What can hang from each mark
Y: W
T: W
W: B J K R
J: W
B: J R T
R: J T

Every row comes from one small tree of marks. Brackets hold a mark, then the marks that hang from it, in alphabetical order. Every link used is in the known rows. Which tree was each row made from?
Known rows
[R [J W] T]: [-38 -32   4 -14  14  11 -19  39  -2 -14   9  15  -9 -17  12 -10 -12  30
  -2   7 -32   2  10  -1   1   9 -30  36  19  -9 -83   2   3 -22 -42  16
 -30 -24  34  21  -8  27   7   1  23  10  -2  15  24 -17 -50   7 -24  70
   6  13 -91  -7  -3  11]
[Y [W J K R]]: [ 19   2   6   2  12   2  26 -59   9   7  -1  -1 -21   9 -21 -11   4 -20
  18 -26   7  -9  28 -20   2  -3  17 -47 -33  -4  35  -4  -3 -29  18  -2
 -52   3 -55 -14  -5  -4  23 -12 -29 -16  -4  17  -3   6  32  -8   3   9
   7   6 -39   0   5   6]
[R [J [W [B T] K]]]: [ 12  -1  13  10  10  -7   1  10   2  14 -17  -6   4   3  19  17  -2  37
 -16  46 -17   9   2  -3  19   5 -11  23  16 -16 -40  -7  -5   4  -7   3
 -14  20  16 -18   6 -28  -8  16   4 -16 -34  -8  10   9  -6   2 -21  -8
   1   6 -14  -5  28  11]
[J W]: [ -9 -44   5 -11  10 -22   4  15 -12  -5   7  -4 -29  -4 -12 -28  10  12
   6  -3  -9 -23   9  16   4  -7 -16  16   0  -2  -9  -3   4 -10 -34  -6
   6 -50  33  10   3 -10  -5  20  19 -13  13  11  18 -11 -30 -31 -32  82
   1  17  -1   0  25   2]
[Y W]: [-43 -29  10 -15  13 -49  -5 -21  -9  -4  17  -8 -55   2  -7 -22  -4 -44
  15 -14  -1 -32   7  18   0   1 -17 -14 -26 -22  25   8  -7 -28  13  10
  -7 -42  23   7  -6   7   7  14   4 -20  20  21  14 -10 -26   2 -15  54
  -1   9 -36  -1  21  25]
[T [W B R]]: [  6  23 -10   2 -25  12  -1  -5  -3  -7  12  -3  22   8 -13  -1   8   8
   2   5  12  12  12  12  -9  -2  27   8 -17   5  18   0  -1  22   7 -15
  13   3   1  -4   3  -4 -12 -29 -20  -9   3  -4 -10  12  19  16   0 -16
  -4  -9  39  -4  12 -15]
[T [W B]]: [ -4 -12  -3 -18 -22 -13 -11   3  -9 -15   8 -11   6   3  -4  -2   7   2
   2   7  -6 -10  -2   8 -23  -4  12  10 -15   1  26   7  -6  13 -23 -16
  46  -2  44  -9   3   2 -26   2   1   1   5   2 -15   9   2  22  -4  24
  -7  -2  43   4  41  -9]
[J [W [B R] K]]: [ 29   6   1  -4  -4   4   4   9   3  17 -12  -5  -3   4   5   8   0 -15
  -9  -9  -3  -1 -13  21  13  -7  12 -12  -5  30   7  -3   0  32  -9  -7
  23  36   8  -2  -5 -32 -13  36  18  13 -18 -21   9  13   3 -26  19 -16
  -6  12  52   1  18   6]
[B [J W] [R T]]: [-17 -47   2  -1  22   5 -13  31   2   5  10  13  14 -23   9  -2  -5 -21
  -9 -46   0  -2   6   9 -36   2 -21  -4  31  14 -26  -4  15  11  -7  11
   4 -46  18  52  -3  38  -1  24  42 -24  17  -7  29 -25 -41 -29   3  -9
  -2   5 -15   4 -39 -11]
[B [T W]]: [-15  -3  10  13  21 -18   0   2  -9 -12   4 -17  21 -12   3  -9  20 -11
   4  -5  12 -14  15  -4  -9  -4 -15  13 -15 -20  26   2 -12 -19   9 -10
   7 -66  23   5   1   4 -23   1   4 -35  22   9 -12 -12  -3  13 -31  13
  -7  17  35  13  28  10]
[W [B T] J K]: [ 34 -15   4  17  -5  -9  30  -2   7  17 -17 -19  29   5   2   8   7 -18
  -6  19   5   0 -22 -20  13  -5  21 -16  19  -4  37   4 -11 -10  23 -17
  14  19 -57 -18   8 -25 -13  11 -20 -25 -17  -3 -20   2  27   4   1 -35
   0   2  76   7  42 -12]
[R [J W]]: [-27 -25   6 -11  19  -5 -11  14  -8 -13   6  10 -27  -6   3 -25  -3  51
   6   6 -26 -19  11  16   3   2 -25  31   1 -22 -55  -4   0 -14 -46   7
 -19 -35  31   8   1   9   1  18  10  -8  -1   8  29 -10 -34 -17 -34  89
  10   4 -97   0  31   0]
[J [W B R]]: [  8  -6  -8   9 -18  11   4   6  -3  10  16   7 -12  10 -18  -5   5  18
  -4  16   1  10   1  34  14  -3  20   6   5  12 -20  -7   9  32  -2  -9
 -18   2   3  11   2 -26   0  -9  -5 -27 -10  -5  12   6 -13 -11  -9   4
   1  -4  18 -10  17 -16]
[B T]: [-31 -16   7  19  24 -51   2   7  -6   7   4 -11 -15  -3   1 -13  14 -18
   3   9  16 -23 -28  14  19  -2 -17   7  -1 -24   4   3  -8 -22  24  -2
   6 -62  -5  21   9  -9 -17  11   3 -43  13   7  -4 -23 -16 -10 -31  21
  -1   7  28   7  17  14]
[W B J [R T]]: [  8 -10 -16   2 -39  29   7   3  15  10  15  18  38   2  -9   0  -4  -9
   0   2   0  29 -10  -7  -5   4  35  -2  17  11 -22   7  -2   9  16  -7
 -13   8 -75  16  -3  11   8 -35 -25  -1 -12   0 -12  -7   5  23  23 -27
   5  -6  27 -11 -15 -25]
[J [W K]]: [ 10 -13   6  -9  15  -9  14   5 -10  -3 -14 -19 -31   0 -10 -17  12  17
   5  11 -15 -24   2  -6  17  -9 -20  -6  -4   2  -6  -7   2 -21 -25  -6
  -1  -7  18 -21  -4 -24  -6  27  11  15   4  10  -3   0 -10 -28 -19  63
  -1  14   1   4  30  19]
[T [W B K]]: [ 26  15  -3 -17 -12  -5   5  -6  -8 -22 -16 -23   5   6  -1  12  11   8
   1  24  -6  -7  -3 -11   1  -7   7  -6 -12   3  40   5  -8  -2  -8 -17
  34  36  28 -36   0 -17 -18   2  -6  31   4  -4 -27  19  29  20   4   5
 -11  -1  68   8  34   3]
[W [B J T] K]: [  7 -21   1  26   4 -38   7  -4  -5  21 -16 -18   6   2  14  26  10  -4
 -13  20  12 -14 -36 -12  -3  -2   1  -6  44 -12  53  -5   4  -1  42   0
  38   2   3 -31  17 -11  -1  13  -7 -40  -3 -11 -13  -2  12  -6  -2 -62
  -3 -11  41   7 -11 -13]
[T [W [B J] R]]: [ 17 -10 -14  12 -21   0  -4  -9  -5  -4  11   4  20   1 -11   8   7  22
   0  -2  11   3  23   5 -28   0  25   6  11  -2  43  -6  10  34  12 -11
  35  -9  25  -8  13  14  -6 -31 -18 -37  15  -9  -7   9  18  13   1 -40
   5 -27  13   5 -18 -51]
[T W]: [-15  -9   1 -12   8 -12  -2   3 -13 -25   5 -15   0  -4  -9 -16  14  -4
  13 -12  -6 -20   2  -3  -4  -7 -12   4 -20  -5  28   5  -5 -15 -30 -14
  18 -40  31 -10  -4  11 -18   9   3   9  28  11  -9  -3  -7   0 -22  67
  -6   6  19  10  23  -1]
[J [W B K [R T]]]: [  8  12 -10   0 -19  35   3   9   3  12  -5   5   1   6  -5  21   2   7
 -12  36  -2  29   7 -13  19   3   9   1  13  25 -33  -1  13  24   8   1
 -22  47  -4   0  -8 -26  14 -19  -1  20 -15  -5  -5   5   2   2  16 -29
  -5   2  33 -17 -14  15]
[B [J [W K]]]: [ 20 -37   4  -7  28  -9  14   0  -9  -1 -15  -6 -24  -5  -5 -11  13  35
   1  -1 -14 -19  23 -16   2  -6 -16  -8  29   4  17 -10  15  -7 -14  -2
  13 -26  32 -27   6  -2   2  28  16 -23  18   4   3   0 -13 -46 -17  38
   9  -2 -17  13 -17  -9]

Which tree is each row?
[  3  21   0  -1  18  20 -12   7   1 -14 -16  -5  38 -23  14  17   4 -32
  -3 -37   9   3  19 -30 -35   0 -20 -14   2  12  24   2   3  -2   1   7
  36  -4  20   7  -1  43  -8   9  25  30  24  -9 -13  -4   6   3  22 -55
  -8  -2  17  16 -56  -7]
[B J [R [T [W K]]]]
[ -5   0   0 -17 -10  26 -15  28   1 -10  -8  12   1  -6  19  17 -12  32
 -12  42 -33  29   1 -13   4  10 -10  27  26   4 -65   1   3   0 -28  13
 -12  49  24 -23 -10   1  10   5  15  34 -24   4  -2   7 -16  22   2  21
   1   2 -37 -10   0  15]
[R [J [W B K]] T]
[ 11 -23  -2  -5  -8  -2 -10  24   1  13  11  -6   9   4   0  -2  -1 -20
  -5 -23   2  -8 -29  38   0  -4  14   0  -4  18  -7   1  -1  33  -2  -5
  23   0   7  30  -2 -18 -12  30  25 -16 -14 -19  25   3 -14 -26   4   0
   3  19  42  -3  28  -5]
[J [W [B R]]]
[-10  28  10   3  12 -25  10 -39  -1   5   1  -1 -52  14 -14 -10  -1 -23
  14  -6  22 -14  14   4  22  -1   0 -28 -36 -16  27  -3   0 -22  33  11
 -44  -7 -17 -11   1 -16  23  -7 -14   4   7  12  -1   8  17  -7   0   1
  -3  -1 -44  -6  -4  31]
[Y [W K R]]
[ -5  -9  10 -20 -11 -42   2 -24  -4   8  -6 -16 -49  12   0   7 -11 -36
   4   8  -3 -24 -13   3   4  -1   6 -26 -19  -6  36   5  -8 -13  21   4
   5  24  28 -28  -2 -23  12  17  -4  14  -8   8   0  16  12  13  12  10
  -9   1  14 -11  42  26]
[Y [W B K]]
[ 32  39   3  -4 -16  18  -1   0   0  -9 -12 -21  29   7   6  16   2 -24
  -2 -13  13   6  -7   2  -6  -5  12 -14 -25  20  57   3 -13  19  -8 -13
  48  48   7 -15  -8 -13 -24  17   8  29  -5 -22 -19  19  30   9  26 -38
 -10   3  83  11  11   5]
[T [W [B R] K]]
[ 19 -18   7   8  29  -3  10   2  -1  11 -15 -10  -8 -10  -1  -2   0   4
  -2 -45   5 -24  15  -2  -5  -8 -14 -21  16  15  25 -12  10  16  -6   2
  18 -18  11   7   5   3  -7  41  23 -21   6 -18  12  -5  -2 -50   3 -17
   5   1  -6  13 -17 -11]
[B [J [W K]] R]
[ 17  11  -1  11   7   6  19 -16  -3   8  -7  -2 -20   8 -18 -11  16  31
   4  15   6  -4  19   1  26  -7  -3  -3  -9  12  -6 -13   8   3  -6  -8
 -30  -6 -16  -9   4 -26   7   0  -5   9  -4   3  -1   5  -4 -35 -14  21
   2   2 -10  -1  -4   9]
[J [W K R]]
[-12  26  -7   9 -21  -8  -7   6   1   7  19  23   0  12  -2  -7 -17  42
  -1  13   4  13 -24  38   8   5  14  23   2 -17 -34   0  -4  19   7   5
 -13  25 -24   0  11  -6  11 -31 -19  -1 -17  -7  14   9   5   3   4   7
   9 -21 -55  -9  -9 -15]
[W B [R J]]
[ 31 -14  -4 -11 -19  -4  26 -11   4   5 -14 -17   3   9  -7  -8   1   6
   2   3 -14  -9 -26 -13   4  -8  31 -21  12   9  37   5 -11  -4 -10 -20
  24  38 -48 -31   5 -20  -7  12 -23  11 -11   0 -23   8  31   2  15  17
   1  -3  44   4  29 -17]
[W B J K]
[ 17  12  -8   4  -8  33  26 -17  13   4  -7   3  23   0 -13  -7   0  -1
   4  -6   6  26   0 -35  12  -2  10 -21   4  15 -16   1  -4 -20   7  -6
 -30  12 -77  -1  -3   9  17 -27 -25  29   2  12 -18  -5  16   4  13  -7
   0   0  12   3 -25   1]
[W J K [R T]]
[ 13  -5  -5  -7 -16  12  -7   9  -5 -15 -14  -5  29 -10  10  29   4  -2
 -10  14 -14   8   8 -49 -29   2   3  -2  24  13  30   6   9   5   1   2
  46  30  31 -28  -3  20  -5  -7   5  25  18  -4 -33   5  14  27  19 -46
  -7 -18  53   2 -27 -10]
[R [T [W [B J] K]]]
[ -7  45  -5   5   0  12   4  -6   2   0  -5   7  -8   1  -5  -1   3   1
   3  19  12  14 -15 -13  26   1 -11  -4   0   7 -14   4   4 -11  10   5
 -23   8 -35   3   1  -5  10 -25  -6  47  10  10 -16  -6  11   4   9 -10
  -3   2   0  -7 -33  27]
[W K [R T]]
[  7   4   1  -5  -8  34  -8  18   5   5 -10  -1  15  -1  14  18  -9 -32
 -15  -1  -9  19 -20   8  11   1  -2  -1   7  36 -25   3   2  20   4   0
  15  39  10  20 -13 -16  -5  24  28  37 -16 -19   7   3  -4  -1  28 -35
  -5  18  69  -9 -10  20]
[J [W [B [R T]] K]]
[-30  20  -5  -3  -8   6 -30  38   8   4  19  29  28  -7  30  15 -29 -19
  -9 -14   2  21 -40  27  -4  13 -10  24   4   5 -53  13  -8   9  -5  20
  14  20 -12  42   0  25  -4   3  14  31 -18 -16  21  -8 -11  17  29 -20
   1  -5 -30  -8 -26   3]
[W [B [R J T]]]
[-22  19   6  30   7 -22 -21  22   9  20  11   6  32  -3  26  10 -21 -13
 -11 -18  18   6 -43  38   6   8  -3  21   2 -16 -13   5 -16  18  24  11
   7  -6 -25  28  13   3 -17  13   4 -34 -28 -25  24  -7   1   2   4 -53
   0   2   6   1   5  -1]
[W [B [R J] T]]
[-49  29  -5   5   3  15 -16  10   4  -4  15  34   4  -6   8  -8 -16  26
   1   7   4  20  -5  12   9  11 -17  31   7 -22 -64   4  -1  -9  -8  23
 -44 -12 -19  20   6  25  15 -34  -5  30  -3  10  16 -13 -13   9  -6   9
   4 -13 -89  -8 -40   2]
[W [R J T]]
[-46   2   2  -7   7 -19 -14  -8   2  -1  22  16 -30   0  -6  -9  -8 -51
   9 -16  14  -1  19  11   2  10  -6 -10 -22 -13 -20   6   6 -15  35  18
 -49 -26   1  30  -9  17  26 -24  -1 -10  13  24  20 -13 -21  13   0  -1
  -2   9 -51 -17 -17  32]
[Y [W [R T]]]
[-15  23  -1   2 -15 -10 -19  25   4   6   7  18  14   4  17  -1 -27   1
  -2 -20   2  -1 -42  43   0   4   6  17  -8   3 -24   6 -15   9  -9   8
  25  21 -11  24   4   5 -16  11   4  16 -18 -20  18   1  -2  -3  17  -9
   1  -7 -26  -2   7 -11]
[W [B [R J]]]
[  9  -2   2 -14  -3   6  -2   4  -3  -2 -17   0 -14   6   7   2 -10  48
  -4  37 -33   3   1   6  13   1  -7  22   9  -3 -41  -3   1   7 -35   0
   5  43  26 -30   4 -22  -1  16   4  14 -26  -4   4  16  -7  -3  -5  40
   8  -3 -55  -4  25   0]
[R [J [W B K]]]
[-15 -51   5 -11  -6 -61 -11 -14  -7   7  15   8 -46   8   3   2 -13 -35
   3 -15  -3 -30   2  13 -34   6   2 -16   5 -18  39   3   9  -2  23  15
  22 -22  45  -2   8  15  15  10   3 -56  18   3  21  -1 -12   3   5  -8
   3 -13  -6  -7  14 -19]
[Y [W [B J]]]
[-21  32   1 -15  15  24 -12   6  -4 -31 -15   3  22 -16  17  11  -4  29
   2  13 -25  15  21 -40   0   7 -34  22  -7 -13 -33   6  -4 -32 -36   9
   2  20  22 -21 -12  33   0  -6   9  67   4  16 -14   3  -2  33  -7  22
  -7  -5 -64   7  -8  26]
[R J [T [W K]]]
[ 19   5  -8   7  -3  31  20 -14   4 -16  11  -4  31  -5 -27 -20  18  14
  15 -23   7  -2  48 -19 -19  -9  26  -8 -24  -4  31  -2  -5  -3 -18 -23
 -18 -32 -49  11  -5  19  -8 -26 -29 -18  13  11 -17   5  25   5 -13  19
   2   0   7  14  15 -33]
[T [W J R]]
[  0  17  -5   2   8  28   8   1   2   3  -8   7  -4  -6  -7  -3   9  18
  -2  23   4  12  13 -15  23  -1 -10  -2   7  18 -53  -5  13  -6  -5   3
 -41   8  -9   5  -3  -8  12 -14   5  19   2   9   2  -7  -9 -10  -5   0
  -2  15 -11 -10 -26  20]
[J [W K [R T]]]
[ 36  14  -5  10   2  14  34 -34   8   6 -12  -7   4   8 -24 -20   6  24
  14  -8   7  -8  -3 -15  18 -11  23 -28  -2   3  29  -5  -4 -14   2 -12
 -22   2 -82 -13   1 -11   3 -12 -33   7   1   6 -23   3  27 -18   4   6
  10   0   5   5  -3 -10]
[W J K R]
[-16 -16   0  -4   0   6   9 -24  12  -4  18  22 -10  -2 -12  -9  -6 -47
  13 -32   5  10  26 -15 -12   8  15 -18 -17  -8  -9   5   0 -26  26  13
 -67 -33 -43  30 -17  27  25 -23 -19 -25   8  23   8 -13   0  19   4   2
   2   9 -44 -15 -15   2]
[Y [W J [R T]]]
[ 18  26   2  44  30   0  12 -28  -1   1 -15 -16  31  -2  -1  15  24  17
  -3   2  26   5  38 -34   3  -4   3  -6   6 -10  45 -14   8   3  30  -7
  -2 -36  -8 -19  12  10  -5 -20 -18 -50  15  -7 -20  -1  28  -4 -18 -75
   0 -10  10  19 -47 -13]
[B J [T [W K R]]]
[-47  11   5 -11  -8  -7 -39  13  12  -2  21  29   1  -2  30  16 -37 -54
  -6 -33  -2  14 -15  22 -13  19 -12   3 -15  -9 -31  13  -9  -5  19  34
 -18  23  16  43 -13  32  17   8  19  13 -16  -2  35  -3 -19  37  28 -31
   1  -3 -58 -15  -9  18]
[Y [W [B [R J T]]]]
[ 31  26 -11  12 -13   8   4 -20  -4   0  -9  -5  16   3 -10  15   9  30
  -5  12  18  11  21 -23 -16  -5  19  -7   8   5  57  -8   8  34  12 -12
  27  29   2 -35   6   3  -4 -26 -20  -5   5 -14 -21  21  41  11  17 -61
   3 -26  27  11 -23 -31]
[T [W [B J] K R]]
